Each row was made from one small tree. The marks that hang from a mark follow it in brackets, in alphabetical order. Every link used is in the known rows. Write each row's tree.
Known rows:
vata(girir(gulo)): [ -3  -6  -6  15  -9 -11   7  16  12   5 -13   6   0  -3  15  -2  -1  10
  -8 -10  -9  11  -9  -8   4   8  -9]
resako(gena(vata)): [  6   9  -7  -1 -10  -1  -9 -10  16  -3   7   2 -11 -10 -10  -6   1  15
  -2   6   4 -14  14   8 -10   4   0]
resako(tepati(vata)): [  6   8 -11   2   7  12  -6  -9   1   0  10  -5 -16 -23   2  -8  -2   3
   6  15  -5 -13  -1  -3   1   3   3]
girir(gulo vata(resako(bubot) tepati(gena))): [ 15   3  -7   4  22  25   7   0  -2  -7  13   6   9  10  16  -3   5  21
  -9 -16  -8 -12   8  -9  -9  14  -4]
bubot(tepati(gulo vata(resako))): [ 21   5 -12  11  21  13  -4 -18  16 -11   4 -13  -4  -4  16  -3  -1  -5
   2   8  10   3 -11 -13   2   8   1]
bubot(gulo(gena) vata(resako)): [ 19   3  -3   9   8   6   2  -1   7 -19  22   8   0  -2  18  17   5  -1
  -7 -10  11 -17   3   0  -5  12  29]
girir(gulo vata(resako)): [  5  -6  -4  13  13  17  13   8  -6   1   3  14   6   4  15   6  10  17
 -11 -19  -6   0   4  -9   1  20 -10]
vata(girir tepati(bubot gulo)): [ 17  12 -10  -3  10   1 -11  -6  26   5 -13 -18  10  -2  12 -17  -6   6
  -1  -3   4   5  -8 -25  -2   6 -19]
girir(gulo(vata(resako))): [  1  -6  -8  11  26   6   2   0  -4   1  12  15  -6  -2  21   6  12   3
  -3 -13   4  11   4   4   2  14  -7]
resako(gulo(vata(girir)) tepati(bubot gena)): [ 13  12 -14  10   5   5 -19  -4  12   6   6  -9 -18  -8  25 -10  -1  17
  -2  -2 -12  -7  -1 -16   0  10  -6]
gena(resako(bubot(tepati)) vata): [  6   7 -12  -6 -24 -13 -22 -15  15   0   5  18 -16  -1 -23  -8   3  12
   9   4  -9 -18   5  11 -17  -2  -4]
resako(tepati(gena(bubot) vata)): [ 20  28 -20  24   8   8  -6  -8   8  -2   2  -5 -13  -9   3 -11  -2   8
  10   9  -2  -2  -5   2 -11   3   4]
vata(girir resako tepati): [  3  10   0 -15  33   4   7   5  20  -8  -4   2   5  -6  11 -16   2  12
  -6   5   9 -15  -2 -28  -5  15  -3]
gulo(gena(resako(bubot)) vata(girir)): [ -9   3 -15   5  -6 -18  -9  -3   8  -8  -1  13  -9   6  -5  -7   8  -6
   9  -8   1   4  16   1 -21   2 -26]
bubot(tepati(gena gulo(vata))): [  8   4  -9  21  10  16 -10 -18   7  -5   5 -17  -3   0  25   8   7 -16
   8   5   3  23 -15  -5  -2   7  13]
gulo(gena(bubot resako) vata): [ -2  22 -18  22   2  -9 -10  -9   3  -4  -6  15  -8   9  -8  10  18 -13
  18 -11   2  11  11  20 -22   4 -16]
resako(bubot gulo): [  8 -17   4 -20 -19 -13 -10  -4   3  -9   9   4 -12  13  -9  -2  -8  14
  -9  -3 -24 -18   1   7  -3 -17  -3]
tepati(gena(bubot gulo) vata(girir resako)): [ 27  22 -29  33  29 -18   1  -5  32   2 -12  -8   3  16   5 -14  -6  15
   4   4   8  24 -14 -19 -15  16  -6]
gulo(gena(resako) vata(tepati)): [ -8  18 -12   5  20  10 -10 -15   0  -4   6   2  -5  -8   0  14  15 -21
  19   2   1  -3  13  10 -12   9  -7]
resako(tepati(gena gulo vata)): [ 20  15 -14  25   4  19  -4 -16   9  -5   7 -25  -7 -13  11  -3 -11  -6
   6  11  -2   7  -9 -11   0  -2   0]
gena(gulo resako): [  2  10  -5  10  -7 -14  -6 -14  13   7 -10   1   4  13 -14   8  -2  -3
   7  -1 -11  10  -8   7  -2  -5  -6]
gena(resako(bubot)): [  3   4  -2  -8 -17 -15  -7  -8   3  -3   1  12  -2  11 -21 -10  -4   2
   1  -7  -3  -9  10  12 -11 -13 -20]
resako(bubot(tepati) gulo(gena vata)): [  0 -15  -4  -7  -9   2 -22 -14   1 -20  14   5 -24   9  15  15  12   1
   5  -1 -24 -20   4  14  -5  -7  17]
bubot(gulo tepati): [ 17   1   2   0  -9   2 -10  -9   6 -12   7  -3  -2  -4  15  14   1  -8
   0   3 -12 -13 -15   4   4   9  30]
tepati(gena gulo): [ 13   7  -4  23  -3   7   2  -7   8  -4  -3 -19  10  10   8   4  -9  -9
   0  -5   3  20  -8  -8  -1  -6  -3]
gulo(gena(bubot vata)): [  7  16 -20  20 -10 -11 -10   0  14  -2  -4  13  -9   6 -13   9   9  12
  13  -6  -5  -2   9  10 -22   4   1]
resako(gena(gulo) tepati(bubot vata(girir))): [ 21  24 -19   9   3   0 -17 -20  33   3  -6 -17 -12 -12  14 -24  -4  23
   0   9   0 -13   2  -8   2   5  -5]
vata(resako(gena)): [ 10  15   7  -4  14  11   6  -9  13 -19   5   2   1   5   9 -10   4  11
 -12  -5  19 -22  17   1  -2   0  -1]
gulo(gena(resako) vata): [ -8  12 -12  19   5   1  -7 -10  -3  -2   4   7  -7   0  -2  15  12 -20
  16  -7   4   8  15  13 -10   6 -14]

Write each row's tree:
[ -2   5  -8 -17  49   5   0  -2  13  -4   6   4  -3 -13  16 -14  11   4
   0  11  12  -2   0 -26 -10  24  -5] | gulo(vata(girir resako tepati))
[ 24  22  -4  24 -15   1 -10 -16  11  -8   3  -6   3   3   8  16  -4 -18
   6  -3  -6  -7 -10   9  -1  10  17] | bubot(gulo tepati(gena(resako)))
[  5   5 -13   1  -2  -7 -10   2  28 -19   1  16 -11   5   7  -9   7  24
   2  -3   3 -27  12 -16 -20   8   7] | gulo(gena(vata(girir resako(bubot(tepati)))))
[  6  -7 -22  25 -14  -6  -7   4  17 -11  -4   2 -14  -3  23   0   3   6
   4  -7 -13  -4   0   2  -3   6   0] | resako(bubot(tepati(vata(girir(gulo(gena))))))
[ 11  16   1  17  -7  20   0  -9   9 -10   0 -17   1  -1  14   0  -6   0
  -1   1  -6  -1 -10 -11   1 -10   9] | resako(tepati(gena gulo))
[  1   9  -7   3  -3   5 -15  -7   4 -16   5  11 -26   0  10  14  15   9
   6  -1 -28 -18  -1  12 -11  -6  13] | resako(gulo(gena(bubot) vata) tepati)
[  7  36  -8  19 -13  12 -15 -10   7  -3  -4   3  -5   2   3   3   5   2
  11 -18   0 -27  21  10  -3  -7 -14] | gulo(gena(resako(tepati(bubot))))
[ 12   0   2  -1   8  15  -1  -8  18 -12   6   2  -2  -4  22  -3   8   7
 -10   2  16  -4 -18 -14   0   7  25] | bubot(tepati(gulo) vata(resako))
[ -3   0  -5   2   6  -1   4  12  16   3 -10   2   2 -11  17  -3   2   9
  -5  -2 -13   0 -12 -12   3  12  -3] | vata(girir(gulo) tepati)
[  1  -6  -6   2   7  10 -13 -19   6  -4   2  -8  -8  -6  18   6  11 -13
   6   8  -1  17 -16  -3  -1   5  10] | bubot(tepati(gulo(vata)))
[  8   8 -10 -13  -6  -8 -18 -13  17   7   8   5 -16 -10 -26   8  -6  10
   7  11 -27 -21  -1   3 -10   4 -11] | gena(resako(gulo) vata(tepati))
[ 18   7   0 -22  21   1  -5  -2  18 -10  10  14 -12  -1   2  -5   7  26
 -11   4  -5 -25 -14  -3 -12   7  19] | gena(bubot(vata(resako(gulo) tepati)))
[ 29   2  -9   1  -7  -4 -17  -7   5   7  19   0  -1 -10  11   1  -2   5
  -6 -10   8  -4  -5   5   0  14  15] | tepati(bubot(gulo vata))
[ 10  11  -9 -10  -1   0  -8 -12  39  -8  -5 -13  -4 -17  -2 -16  -4  14
  -4  16   0  -8  -3 -19 -14   7  -6] | resako(gena(vata(girir tepati(gulo))))
[  1  -4  -3  -9  14  10  -5  -6  -3 -11  20  24 -17  -4  19  -9  12  20
  -7 -12  -9 -17   7   6  -4  -3   0] | girir(gulo(vata(resako(bubot tepati))))
[ 10   2   9 -22 -25  13  -8 -17  18 -24  14   0 -14 -11   7 -22   2  22
 -17   4   2 -29  -2   5  -8 -22  18] | resako(bubot(vata) gena tepati(gulo))
[ 33  22  -1  -3  11  12 -12 -12   8 -10  15   3  -1  -2  19  -4  -3  14
  -7 -14   1 -33   6  -5   3   6   8] | vata(resako(tepati(bubot(gulo))))
[ 15 -16  -7 -17   0 -12 -17 -15  -7  -8  25   6  -9  -1   2   3   1  -7
   0  -1 -10   1   0  11 -11   3   6] | resako(bubot(gulo(vata)))
[ 11  10 -19  25   9 -12  -3  -3  20   0 -13  -8   1   7  11 -11   3  -3
   3  -2   6  40 -17 -17 -19  10 -14] | tepati(gena(bubot) gulo(vata(girir)))
[ 45  20 -19   9  18  -5 -10 -15  28  -8  10 -11  -2  -8  18 -21 -10  10
 -10  -6  22 -15  15 -10  -3  23 -17] | tepati(bubot(gulo) vata(girir resako(gena)))
[ 16  23   1  -1  10  21   1 -11  16 -20  -7  12  -2   8  13 -11  22  25
 -10  -5   9 -25   6  -1 -15  16  11] | girir(vata(resako(gena(bubot(tepati)))))
[ 21  25 -13 -10   7   9 -23 -19  22   6  10  -6  -7 -14  -3 -15   2  20
   3   3   9 -26  20   8  -9   9  -6] | resako(gena(vata(tepati(bubot))))
[ 11  22 -10   5 -11   0 -19 -16  17  15   2   6  -8  -5  -1  -7   4  18
   4  -3  -2 -11  -8   5  -2  -1   9] | gena(gulo resako(tepati(bubot(vata))))
[-12  10 -15  19   3 -10  -3   0   9  -2  -7   7  -7  -3   3   4  11 -14
  12  -4   5  12  11  -5 -13  14 -22] | gulo(gena(resako) vata(girir))
[  8  -5   1 -32 -13  -9 -15 -11  11  -4  16  12 -15  -5 -17  -7  -3  14
  -6   6 -18 -28  -5   9 -11  -7   2] | gena(resako(bubot(vata(tepati)) gulo))
[  8  22   3  -9 -12   9  -5  -7  18 -14   3  14 -17 -15   6 -18  14  27
 -11   6   6 -29  -3  12 -14  -4  26] | resako(gena(bubot(vata)) tepati)
[ 15  19  -3   6   2   8  -8   4  23 -16  -3   2 -11   6  25  -4   0  28
  -8 -17  -9 -40  13 -19   2   0  -6] | vata(girir resako(gulo(gena) tepati(bubot)))
[  4  12 -17  29 -15   1  -1  12  21   7  -2   6 -12 -17  14  -4  -3  27
  -1  -1 -17  -3  -6 -16  -5  12   3] | resako(tepati(gena(vata(girir(gulo)))))
[ 15   5  -2   5 -25 -14 -10 -10   6  -7   6   1  -7  20 -15   0 -13   5
  -3  -9 -19 -11   6  11  -8 -16 -17] | tepati(gena(resako(bubot gulo)))
[ 28  20 -27  31  15   6 -13 -11   3  16   8 -20  -2  -2   8  -9 -10  -3
  10  -4  17  13  11   1   0  13 -18] | tepati(bubot gena vata)
[ 19  17  -8  -8 -23  -3 -23  -7  34  -1   2   0 -26 -16   3 -20  -5  43
 -11   3 -16 -41  11  -9  -5   3  -7] | resako(gena(vata(girir)) gulo tepati(bubot))
[ 14  -4  -7  -7   5  -7  -8  -3  14  -1  14  10 -15   2 -10   4  -5  24
  -6   2 -12 -18   4  -7  -5   6  -3] | gena(vata(resako(gulo)))
[  1  -1  -3  -5  16  -5  10  13  17  -2   3  12  -2  -9  12 -19   4  19
 -13   1  22  -4  -5 -26  -7  18   5] | bubot(vata(girir resako))
[ 18   1 -23  18   1 -13 -13 -13  27  -1  -4 -16  -6   7  12 -13  -8   9
   7  14  -8  12 -17 -13  -6   6  12] | resako(bubot(tepati(gena(gulo) vata(girir))))
[ 13  30 -17   6 -14   0 -24 -13  14  15   4  12 -14 -13 -17 -11  -1  19
  10  -4  -3 -22  15   4 -10   4 -19] | gena(resako(tepati(bubot)) vata)
[  0   5 -10   8 -10  14  -2  -3  -3  -7   1  13   3   7  -2  12  11   5
   5 -20 -25 -15  15  12 -12   4 -17] | girir(gulo(gena(resako(bubot))) vata(tepati))
[  3   0  -4  14   9  -6  13  16  16  -3  -8  12   3   3  20  -6   1  16
 -13 -15   2   2  -2 -16   3  12 -12] | vata(girir(gulo) resako)
[  9  -3 -15  17 -10  -9  -4  15  16  18  -4   9  -3 -11  23 -13   3  23
 -11 -18   8  10  -7  -7   3  18  -7] | tepati(bubot(vata(girir(gulo))))
